Each row was made from one small tree. The marks that hang from a mark follow it in brackets, in the order of their numbers. Every link used is in the known rows. Write each row's tree.
In the rows, 128 means zero.
Known rows:
J_803(J_509(J_832) J_635): [154  91  96 154 129  99 134  88 121  83 123 147 132 148 137 233 170 116
 114 112 126 167]
J_689(J_803(J_835 J_919(J_635))): [133  87  97 144 115 102 128  85 121 125 119 124 144 171 140 172 154 108
 132 109 160 164]
J_803(J_509 J_919): [152  96 104 156 119 105 153  81 129  73 114 183 101 144 147 213 174 122
 122 102 145 178]
J_803(J_509(J_832) J_635 J_835 J_919): [150 103  99 152 132  78 127  82 122  94 122 136 135 170 129 192 176 118
 121 126 143 186]
J_689(J_803(J_635 J_919(J_509))): [160  76 108 146 113  91 117  85 115 127 116 148 126 126 136 206 177 116
 141 108 152 155]
J_803(J_509(J_832) J_635 J_919): [151 101  98 151 122  79 130  83 127  90 122 148 123 152 127 210 180 124
 122 119 134 180]
J_635(J_803(J_509 J_919)): [159 106 109 148 116 111 117  82 128  95 107 185 119 164 148 202 165 125
 120  95 143 182]
J_919(J_509(J_832)): [139  81 113 154 154 136 140  87 111  79 120 137 114 139 138 226 153 116
 111 107 142 142]
J_832(J_803 J_919(J_509 J_635)): [126  82 109 142 110 139 151  90 119 146 112 115 115 143 131 207 140 116
 120 104 164 155]
J_900(J_803(J_919)): [155  89 101 147 112 105 147  85 127  84 112 149 124 160 152 207 153 125
 119  94 153 161]
J_835(J_803): [144  72 106 153 123 127 139  92 121  68 117 155 132 150 147 243 150 112
  99  95 130 151]
J_832(J_803(J_509 J_635 J_835)): [162  87  95 148 117 101 130  90 117  96 116 147 131 162 141 218 162 107
 123 114 148 174]
J_803(J_835 J_919(J_509)): [142  82 114 153 142 124 141  82 111  96 113 153 109 138 140 196 163 118
 120 111 161 164]
J_803(J_509(J_832(J_919)) J_635 J_835): [145 104 100 152 135  89 151  81 123 116 115 122 151 170 140 209 160 114
 110 131 140 186]
J_900(J_803(J_635 J_835 J_919(J_509(J_832)))): [158  89 109 147 132  88 123  87 109 124 117 109 145 175 125 182 161 123
 130 120 158 164]
J_635(J_803(J_509(J_832) J_835 J_919)): [150 118 111 147 140 102 110  81 121  99 111 150 141 210 138 177 157 118
 118 116 145 184]
J_900(J_832(J_919(J_509(J_803) J_635))): [125  89 110 152 130 145 142  86 109 151 110  95 133 168 128 210 155 119
 142 115 161 151]
J_509(J_803(J_835) J_832(J_919(J_635))): [109  95 108 145 141 123 155  86 114 110 116  79 156 202 128 195 137 107
 110 119 157 163]
J_900(J_832(J_803(J_635 J_919(J_509)))): [156  90  96 146 115 103 106  87 115 134 119 118 119 142 122 202 174 124
 146 122 156 157]
J_509(J_803 J_832(J_919)): [127  96 113 146 143 115 167  84 119  72 112 110 139 188 141 227 146 111
 103 116 147 154]
J_509(J_803): [143  77 108 149 137 132 151  88 114  49 114 148 121 155 148 241 154 110
 111  95 144 146]
J_900(J_832): [144  89  91 156 136 132 132  84 120  85 119 136 131 144 156 231 154 119
 121 110 137 149]

Write each row's tree:
[131  93 107 144 141  97 149  84 113  99 116  88 163 186 132 211 150 110
 106 127 148 166] -> J_509(J_803(J_635 J_835) J_832(J_919))
[134 107 106 145 118 126 132  84 122 156 104 138 150 182 148 187 140 115
 115 103 154 189] -> J_832(J_919(J_635(J_803(J_509 J_835))))
[150  75 102 147 132 111 133  89 107  72 117 128 145 156 140 226 159 109
 116 107 146 158] -> J_509(J_803(J_635 J_835))
[127  92 113 143 151 147  97  90 103 140 116 109 148 179 128 184 135 114
 116 103 149 152] -> J_919(J_509(J_832) J_635(J_803(J_835)))
[127  91 111 146 141 109 116  86 110 144 120 102 143 188 122 164 157 108
 139 123 162 153] -> J_689(J_803(J_835 J_919(J_509(J_832) J_635)))
[156  99 109 151 136 127 121  85 115 100 105 173 137 177 158 209 150 113
 114  99 144 176] -> J_635(J_803(J_509 J_835))
[144  78 117 150 157 116 119  90  97  89 119 105 142 173 122 216 162 110
 122 119 148 149] -> J_919(J_509(J_803(J_635 J_835) J_832))
[147  88 102 146 130  95 134  81 121  95 114 143 141 173 152 190 159 106
 127 115 157 160] -> J_689(J_803(J_835 J_919))
[122 107 102 152 134 116 158  84 123 128 115 114 145 185 136 191 145 112
 112 121 150 183] -> J_803(J_509(J_832(J_919(J_635))) J_835)
[136  89 109 147 122 116 128  90 117 132 117 106 126 173 121 182 152 125
 131 103 158 154] -> J_900(J_803(J_919(J_509(J_832) J_635)))
[138  80 126 150 139 135 167  85 110  99 104 139 116 150 142 230 155 116
 119 104 159 152] -> J_832(J_919(J_509(J_803)))
[160  82 113 150 120 116 141  86 116 101 108 153 112 149 142 203 160 126
 129  96 161 155] -> J_900(J_803(J_919(J_509)))
[121  81 117 150 157 144 129  92  98 106 120  95 135 187 119 198 148 107
 125 111 158 144] -> J_919(J_509(J_803(J_835) J_832) J_635)
[117  89 109 149 145 125 126  86 110 125 123 106 122 165 118 173 154 117
 122 117 158 163] -> J_803(J_835 J_919(J_509(J_832) J_635))
[123  82 116 150 124 122 117  92 116 122 123 116 124 167 107 193 158 119
 118 109 143 156] -> J_835(J_803(J_919(J_509(J_832) J_635)))
[136  91 101 144 147 119 134  89 115  67 121 108 140 192 138 210 136 104
 106 121 151 151] -> J_509(J_832(J_803(J_835)))
[142  94  95 138 115  84 117  89 126  85 126 109 130 164 122 203 158 119
 112 119 143 160] -> J_509(J_832(J_803(J_635 J_919)))
[143 106 106 155 145  99 140  80 123  73 118 147 123 187 136 193 167 115
 119 125 148 181] -> J_803(J_509(J_832) J_835 J_919)
[152  85  93 138 100  89 124  89 126  92 121 134 120 138 132 210 162 121
 118 107 149 166] -> J_832(J_803(J_635 J_919))
[147  81 106 144 143 114 117  92 104 105 122 103 137 165 123 210 151 109
 120 124 153 149] -> J_919(J_509(J_832(J_803(J_635 J_835))))
[130  69 115 150 132 150 138  93 104 106 115 133 111 144 129 223 156 114
 128  90 154 143] -> J_919(J_509(J_803) J_635)
[136  91 102 142 126 115 164  85 124  97 109 118 137 172 152 208 134 107
 105 119 163 165] -> J_832(J_803(J_835) J_919)
[149  76 101 146 101  89 118  90 124  90 120 149 137 139 130 220 169 121
 107 102 131 169] -> J_835(J_803(J_635 J_919))
[132  97 106 152 113 101 124  90 127 103 122 135 130 195 115 195 166 117
 119 109 135 176] -> J_835(J_803(J_509(J_832) J_919(J_635)))
[147  93 100 149 104  98 133  85 128 128 115 159 125 165 140 191 171 112
 143 103 150 170] -> J_689(J_803(J_509 J_919(J_635)))
[149  99 105 156 132 103 151  80 122  79 112 173 115 161 146 197 169 117
 121 112 153 184] -> J_803(J_509 J_835 J_919)
[125  92 116 143 130 144 124  86 109 172 105 121 146 156 140 185 133 119
 115 101 162 170] -> J_832(J_919(J_509 J_635(J_803(J_835))))
[149 114  96 154 130 114 151  82 124 126 106 120 146 204 148 204 152 111
 133 137 161 177] -> J_900(J_832(J_803(J_509 J_835) J_919))
[136  96  97 139 129  91 140  87 121 113 118  86 156 180 133 204 139 107
 103 132 152 168] -> J_509(J_832(J_803(J_635 J_835) J_919))
[140 106 100 150 114 108 157  88 129 137 112 112 148 196 139 200 144 120
 122 109 150 173] -> J_900(J_803(J_509(J_832(J_919(J_635)))))
